Each row was made from one path, in order. Every step used is in the known rows, and no mark comes twice. Write each row's path.
Known rows
vematen likuge nogis tagu tona: [ 0.957 -2.400  0.781 -2.508  4.778  0.620  2.919 -3.382  1.899  4.543
 -3.198  3.305 -1.668 -1.811 -3.641 -2.918 -0.227  1.592  1.023 -2.416
 -3.305 -2.106]
gimen likuge nogis tagu: [-0.020 -4.108 -1.851 -1.536  4.167  1.827  2.065 -0.937  0.146  2.610
 -2.682  4.860 -2.923 -2.578 -2.556 -1.074 -1.253 -1.617  2.379  1.038
 -5.291 -2.017]
tagu tona: [ 1.306 -1.725 -0.061 -1.971  2.757  0.303  1.212 -0.918  0.073  1.917
 -2.642  2.538 -3.620 -2.622 -0.598 -2.966 -2.282 -0.523  0.375 -0.062
 -2.111 -1.113]
tona likuge gimen tagu: [ 1.415 -2.405 -2.898  1.689  4.820  0.596  3.466  1.177 -1.204  0.090
 -1.394  4.740 -5.484 -2.208 -0.923 -2.526  0.332  0.094  3.529  1.530
 -2.434 -1.773]
nogis tagu gimen likuge revofom: [-1.916 -4.305  0.015  0.167  2.206  1.504  2.947 -0.578  2.245  2.454
  0.406  4.977 -2.556 -2.088 -0.903  1.654 -0.419 -3.069  1.723  2.586
 -5.545 -3.300]
likuge gimen: [ 0.819 -3.151 -2.296  0.989  3.861 -0.016  2.978 -1.751 -1.112  1.035
 -1.788  4.250 -4.839 -2.566 -2.147 -1.700  0.116  0.667  2.050  1.148
 -2.744 -2.996]
tagu vematen: [ 0.739 -1.653 -2.108 -2.158  3.430  1.701  1.033  0.460  0.417 -0.914
 -1.371  3.827 -4.723 -3.130 -1.444 -4.222 -1.450  0.152  1.044  1.155
 -2.425 -2.354]
vematen tagu: [ 1.557 -1.668 -1.610 -1.910  2.038  1.347  2.461 -1.519 -0.647  0.719
 -2.783  2.457 -3.867 -3.293 -2.691 -2.807 -1.279 -0.539  2.570  0.098
 -2.102 -1.424]
likuge nogis tagu gimen: [-0.047 -4.825  1.277 -3.353  4.436  3.113  2.775 -2.113  3.265  2.427
 -1.270  5.048 -1.147 -1.077 -1.745 -1.139  0.940  2.326  1.721  1.227
 -4.737 -1.951]
likuge revofom: [-1.080 -3.607 -1.292  0.351  1.980  0.216  2.861  0.130  1.119  1.033
 -0.555  3.401 -3.344 -1.805  0.731 -1.461 -1.080 -0.690  0.928  1.955
 -2.181 -3.251]
revofom likuge gimen: [ 1.609 -2.407 -4.153 -0.106  3.659 -1.078  1.938 -2.074 -0.373  1.283
 -1.449  3.450 -6.706 -1.205 -2.111 -1.537  1.662  0.002  0.371  0.730
 -2.466 -2.490]
revofom likuge nogis tagu: [ 1.256 -3.382 -2.361 -2.618  4.636  0.868  1.352 -1.694  2.439  2.155
 -2.107  3.769 -3.524 -0.252 -1.912 -1.917  1.518  0.471  1.210 -0.027
 -3.761 -1.779]
tona likuge gimen: [ 0.337 -2.663 -2.106  0.871  3.723 -0.238  3.421  0.254 -0.966  0.105
 -1.657  4.539 -4.216 -1.559 -2.136 -2.553  1.074  0.281  4.940  1.732
 -3.975 -2.187]
likuge gimen tagu vematen: [ 2.138 -1.718 -4.003  0.466  5.341  1.310  1.357 -0.437 -0.850 -0.444
 -1.137  5.012 -7.463 -3.830 -1.424 -4.179 -1.248 -0.302  0.718  1.461
 -1.469 -3.100]
tona likuge vematen tagu gimen: [ 1.154 -1.137 -0.956 -3.846  2.476  3.617  3.256 -0.139  0.251  0.713
 -0.003  3.249 -2.719 -2.949 -2.005 -1.723  1.678 -0.740  5.978  0.960
 -2.694 -0.960]
nogis likuge: [ 0.349 -2.777 -0.968 -1.270  2.105  1.081  3.161  2.136 -0.759  0.180
 -1.721  4.175 -4.451 -1.433 -0.348 -1.811 -0.709  1.589  3.648  1.832
 -3.474 -1.821]
gimen tagu: [ 1.787 -2.556 -2.238 -0.020  3.933  2.094  2.510  1.390 -0.546  0.814
 -1.569  3.393 -4.959 -3.061  0.279 -1.820 -1.840  0.646 -0.480  0.991
 -0.734 -1.471]
vematen likuge revofom tagu gimen: [-1.461 -4.184 -0.391 -1.474  0.028  0.801  5.462 -1.843  3.964  2.998
 -0.675  4.255 -1.471 -0.041  0.383 -1.893  0.749  2.290 -1.483  0.433
 -1.253 -3.006]
tona likuge revofom tagu vematen: [-1.105 -2.340 -2.102 -1.243  0.586  0.300  2.144  2.269  3.308 -1.564
 -1.126  5.426 -2.459 -0.002  1.615 -6.534 -0.734 -1.548  3.790  1.856
 -2.610 -2.430]
revofom likuge: [ 1.392 -1.878 -3.346 -1.880  2.721  0.215  1.694 -0.099  0.422  0.860
 -1.618  2.230 -5.658 -1.030 -0.862 -1.736  0.673  0.196 -0.914  0.392
 -2.036 -1.355]
vematen likuge gimen: [ 0.426 -2.429 -2.678  1.037  4.167 -0.497  4.753 -2.729 -1.306  2.487
 -1.737  3.542 -5.045 -2.439 -4.145 -1.553  1.088  2.383  0.725 -0.562
 -2.084 -3.574]
likuge vematen: [ 1.224 -1.842 -2.419 -0.820  3.517  2.380  2.314  0.604 -1.305  0.912
 -0.255  3.393 -3.673 -3.297 -0.261 -1.077  0.012 -0.163  2.769  0.889
 -0.570 -2.466]
tagu tona likuge revofom: [-0.699 -1.915  0.163 -0.862  1.833 -0.760  1.726  0.919  1.641  1.313
 -1.161  2.923 -2.528 -1.156  1.066 -3.542 -1.128 -2.261  3.358  1.033
 -3.394 -1.658]
likuge revofom tagu gimen: [-1.276 -4.773 -0.050 -1.383 -0.259  1.221  3.552 -0.821  4.161  1.397
 -0.589  4.926 -1.532  0.069  2.349 -2.190 -0.457  0.509 -0.314  2.189
 -1.747 -2.284]
tona likuge: [ 0.035 -2.147 -1.172 -0.956  2.810  0.982  3.198  1.995 -0.095 -0.193
 -1.770  3.411 -2.962 -1.447 -1.020 -2.744  0.245  0.439  3.652  1.248
 -3.583 -1.102]
tona likuge revofom: [-1.513 -2.850 -1.061  0.253  2.081  0.049  3.192  1.868  1.219  0.064
 -0.413  3.564 -2.581 -0.870  0.613 -2.440  0.066 -0.975  3.759  2.179
 -3.459 -2.453]
tagu tona likuge gimen: [ 1.074 -1.543 -0.786 -0.255  3.457 -1.045  2.102 -0.966 -0.400  1.209
 -2.417  3.906 -4.129 -1.926 -1.782 -3.611 -0.115 -1.001  4.454  0.464
 -3.863 -1.462]

Write each row's path
[ 0.784 -1.448 -2.659 -2.264  1.555  1.139  3.452 -0.595  1.556  0.604
 -2.633  4.299 -3.541 -1.559 -2.014 -5.578 -0.704  1.772 -0.457 -0.957
 -0.738 -2.511] : revofom tagu vematen likuge
[ 1.973 -0.619 -1.008 -1.449  2.724 -0.890  1.911 -2.723 -0.802  1.230
 -3.378  3.103 -4.380 -2.770 -3.623 -4.666 -0.541 -2.316  6.101 -0.532
 -3.919 -0.993] : vematen tagu tona likuge gimen
[ 1.537 -2.104 -3.769 -3.507  5.496  2.630  2.483 -0.691  0.727  1.848
 -1.862  3.640 -5.664 -3.356 -1.711 -5.228 -1.141  3.093 -2.070 -0.692
 -0.843 -2.526] : gimen tagu vematen likuge nogis
[-1.201 -3.465 -1.186  0.175 -0.020 -0.188  3.615  2.048  2.579 -0.071
 -1.513  4.815 -1.315  0.703  2.124 -4.049 -0.324 -1.018  3.668  1.885
 -2.413 -2.008] : tona likuge revofom tagu
[ 0.180 -3.553 -2.077 -3.064  3.831  1.241  4.069 -2.131  0.365  3.260
 -2.694  2.939 -3.301 -2.223 -2.562 -2.926  0.172  3.846 -0.864 -0.797
 -2.020 -2.394] : vematen likuge nogis
[ 1.898 -1.290 -3.020 -1.278  4.353  2.595  1.062  1.613 -0.028 -0.675
 -1.228  3.976 -6.077 -3.742 -0.150 -4.239 -2.216 -0.065 -0.539  1.070
 -1.037 -2.020] : gimen tagu vematen
[-0.044 -2.887 -0.340 -0.776 -0.254 -0.841  1.868 -1.019  2.815  1.983
 -2.391  4.025 -1.920 -0.571  2.465 -4.220 -2.704 -1.898  0.377  0.492
 -0.925 -1.943] : likuge revofom tagu tona
[ 1.073 -2.487 -0.145 -3.668  1.760  2.679  2.879 -2.396  1.052  1.287
 -1.869  2.750 -3.382 -2.984 -2.735 -1.757 -0.351  0.620  1.378  0.808
 -2.984 -1.204] : vematen tagu gimen
[ 0.676 -3.150 -0.646 -2.593  3.815  0.962  0.842 -1.913  0.410  3.724
 -3.459  4.309 -2.770 -2.841 -2.077 -1.986 -2.557 -2.773  1.923  0.145
 -5.194 -1.268] : gimen likuge nogis tagu tona
[ 1.882 -3.083 -3.063  1.815  4.755  0.736  2.882 -0.682 -1.449  1.111
 -1.510  4.478 -6.331 -3.102 -1.034 -1.701 -0.817  0.350  0.529  1.248
 -1.218 -2.587] : likuge gimen tagu
[ 0.658 -2.982 -0.834 -2.762  5.149  2.399  0.901 -1.009  2.330  0.264
 -1.715  5.101 -2.780 -2.079 -2.500 -4.754 -0.594  0.506  3.080  0.696
 -4.340 -2.678] : likuge nogis tagu vematen
[ 0.732 -1.280 -1.655  1.050  5.688  0.289  3.420 -2.672  0.612  1.037
 -1.218  5.176 -4.754 -2.700 -5.937 -2.961  1.589  0.837  3.269 -0.885
 -3.690 -4.740] : nogis tagu vematen likuge gimen
[ 0.925 -1.914 -2.053 -1.310  2.902  2.306  2.944  2.568 -1.988  0.248
 -0.006  4.354 -4.591 -2.357  0.185 -0.991  0.300  0.335  5.334  1.762
 -1.839 -2.204] : nogis likuge vematen
[-1.533 -3.534 -3.109  0.441  1.520  0.045  2.446  0.379 -0.684  1.785
 -0.863  3.615 -4.564 -2.959  0.238 -0.325 -2.226 -3.282  0.549  2.453
 -3.453 -3.062] : gimen likuge revofom
[-1.667 -4.265  0.191 -1.534 -0.324  1.018  4.075  1.133  4.307  0.534
 -0.554  5.184 -0.769  0.949  2.288 -3.041  0.825  0.230  2.541  2.539
 -3.068 -1.531] : tona likuge revofom tagu gimen
[-0.389 -3.385  0.055 -1.080  3.026  2.488  2.912 -0.551  0.857  2.056
 -0.972  4.747 -2.822 -2.710 -2.566  1.350 -0.162 -1.600  1.530  1.796
 -5.559 -1.996] : nogis tagu gimen likuge
[ 1.431 -0.349 -0.943 -2.010  3.229  1.340  1.479  1.376 -0.682  1.151
 -0.831  3.175 -3.007 -2.669  0.093 -2.970 -0.084 -1.802  5.058  0.042
 -1.716 -0.866] : tagu tona likuge vematen
[ 1.708 -2.871 -2.846  1.416  4.186  0.693  3.457  1.373 -1.842  0.523
 -1.259  5.307 -7.236 -2.287 -0.350 -1.606 -0.729  0.998  3.316  2.051
 -2.439 -2.402] : nogis likuge gimen tagu
[-0.604 -4.968 -2.010 -4.685  2.950  2.668  2.459 -1.711  0.656  3.137
 -2.027  4.184 -3.711 -2.817 -0.870 -0.912 -1.178  0.635 -1.101  2.237
 -4.590 -1.260] : tagu gimen likuge nogis
[ 1.108 -1.590 -0.124 -2.214  0.572 -0.056  2.031  0.952  1.569  0.729
 -3.640  4.031 -1.580 -0.309  0.627 -5.491 -1.448 -0.798  3.058 -0.238
 -2.228  0.259] : revofom tagu tona likuge
[ 0.017 -3.555  0.138 -1.773  4.699  1.745  2.953  0.577  1.978  0.720
 -2.078  4.867 -0.920 -0.617 -2.094 -2.989  1.119  0.757  5.886  0.946
 -5.348 -1.646] : tona likuge nogis tagu
[ 1.760 -0.909 -1.116 -2.230  1.218  1.142  1.994  1.476  0.477  1.012
 -1.887  4.287 -1.613 -1.043  1.324 -4.547 -0.368 -1.941  4.868 -0.265
 -0.612 -0.422] : revofom tagu tona likuge vematen
[ 2.680 -1.785 -2.086  0.636  4.650 -0.010  1.446 -1.653 -0.928  2.233
 -2.324  3.820 -6.307 -3.455 -0.421 -2.663 -2.111 -0.930  0.181  0.132
 -1.117 -1.717] : likuge gimen tagu tona
[ 2.715 -2.072 -5.177  0.704  4.649 -0.285  1.753 -1.035 -0.691  1.452
 -1.231  3.427 -8.099 -1.881 -0.818 -1.429  0.773 -0.261 -1.030  0.678
 -0.834 -2.011] : revofom likuge gimen tagu
[ 1.705 -1.363 -3.670  0.417  5.266  1.161  1.779  1.501 -0.450 -1.345
 -0.916  5.262 -6.681 -2.917 -1.425 -4.976 -0.254 -0.589  3.590  1.723
 -2.883 -2.366] : tona likuge gimen tagu vematen
[ 0.864 -1.190  1.856 -0.580  3.811  0.451  1.842  0.742  1.481  0.930
 -2.207  3.808 -1.569 -1.130 -1.957 -2.659 -0.167 -1.797  5.559 -0.217
 -4.737 -0.900] : nogis tagu tona likuge
[ 1.364 -2.057 -1.000 -0.381  1.568 -1.315  2.356 -0.919  0.902  1.061
 -3.645  5.126 -2.888 -0.257 -0.526 -5.376 -0.578 -1.093  4.265  0.160
 -2.809 -0.927] : revofom tagu tona likuge gimen
[ 0.272 -2.296 -2.815 -4.412  4.469  1.786  2.564 -1.891  1.085  1.706
 -2.303  3.528 -4.288 -2.817 -3.086 -5.456 -0.338  3.310 -0.581 -0.616
 -2.310 -2.958] : tagu vematen likuge nogis
[-0.230 -2.920  0.116 -1.117 -0.934 -0.819  2.345  1.055  2.289  1.399
 -2.179  4.883 -2.672  0.353  2.966 -4.363 -2.425 -1.361  3.191  1.200
 -2.167 -1.695] : nogis likuge revofom tagu tona
[ 0.630 -1.839 -4.141 -0.669  3.073  2.255  2.272  0.997 -3.052  1.685
 -0.497  3.680 -4.859 -4.418 -0.768  0.176 -1.239 -2.804  2.136  1.420
 -1.855 -2.403] : gimen likuge vematen
[ 1.819 -0.098 -0.116 -3.080  1.767  0.474  1.560 -0.730  0.098  0.919
 -3.567  2.042 -3.146 -2.852 -2.459 -4.693 -1.451 -2.213  4.901 -0.776
 -3.478  0.061] : vematen tagu tona likuge
[ 2.661  0.156 -1.006 -3.301  1.802  1.588  1.548 -0.184 -1.894  1.510
 -1.573  3.070 -4.880 -3.573 -0.963 -3.004 -1.449 -2.417  6.538 -0.390
 -1.683 -1.173] : nogis likuge vematen tagu tona
[-0.805 -2.821 -1.871 -1.415 -0.294  0.575  2.111  2.387  2.571 -1.277
 -0.884  6.153 -3.837 -0.106  2.149 -5.709 -1.795 -0.639  3.723  2.346
 -2.611 -3.111] : nogis likuge revofom tagu vematen
[-1.279 -3.489 -1.052  0.020  1.361  0.214  3.094  2.074  0.577  0.462
 -0.235  4.262 -4.138 -0.776  1.262 -1.530 -0.722 -0.015  3.650  2.714
 -3.388 -3.118] : nogis likuge revofom
[ 2.485 -2.033 -1.612  0.379  3.902 -0.062  2.069  0.407 -1.442  1.604
 -1.990  4.817 -7.113 -2.478  0.010 -2.738 -1.966 -0.233  2.790  0.860
 -2.346 -1.684] : nogis likuge gimen tagu tona
[-0.273 -3.853 -1.866 -2.574 -0.069  2.014  3.194 -0.290  0.902  1.921
 -2.421  5.034 -3.120 -1.648  0.244 -1.344 -1.522 -0.838 -1.116  1.988
 -2.978 -0.807] : revofom tagu gimen likuge
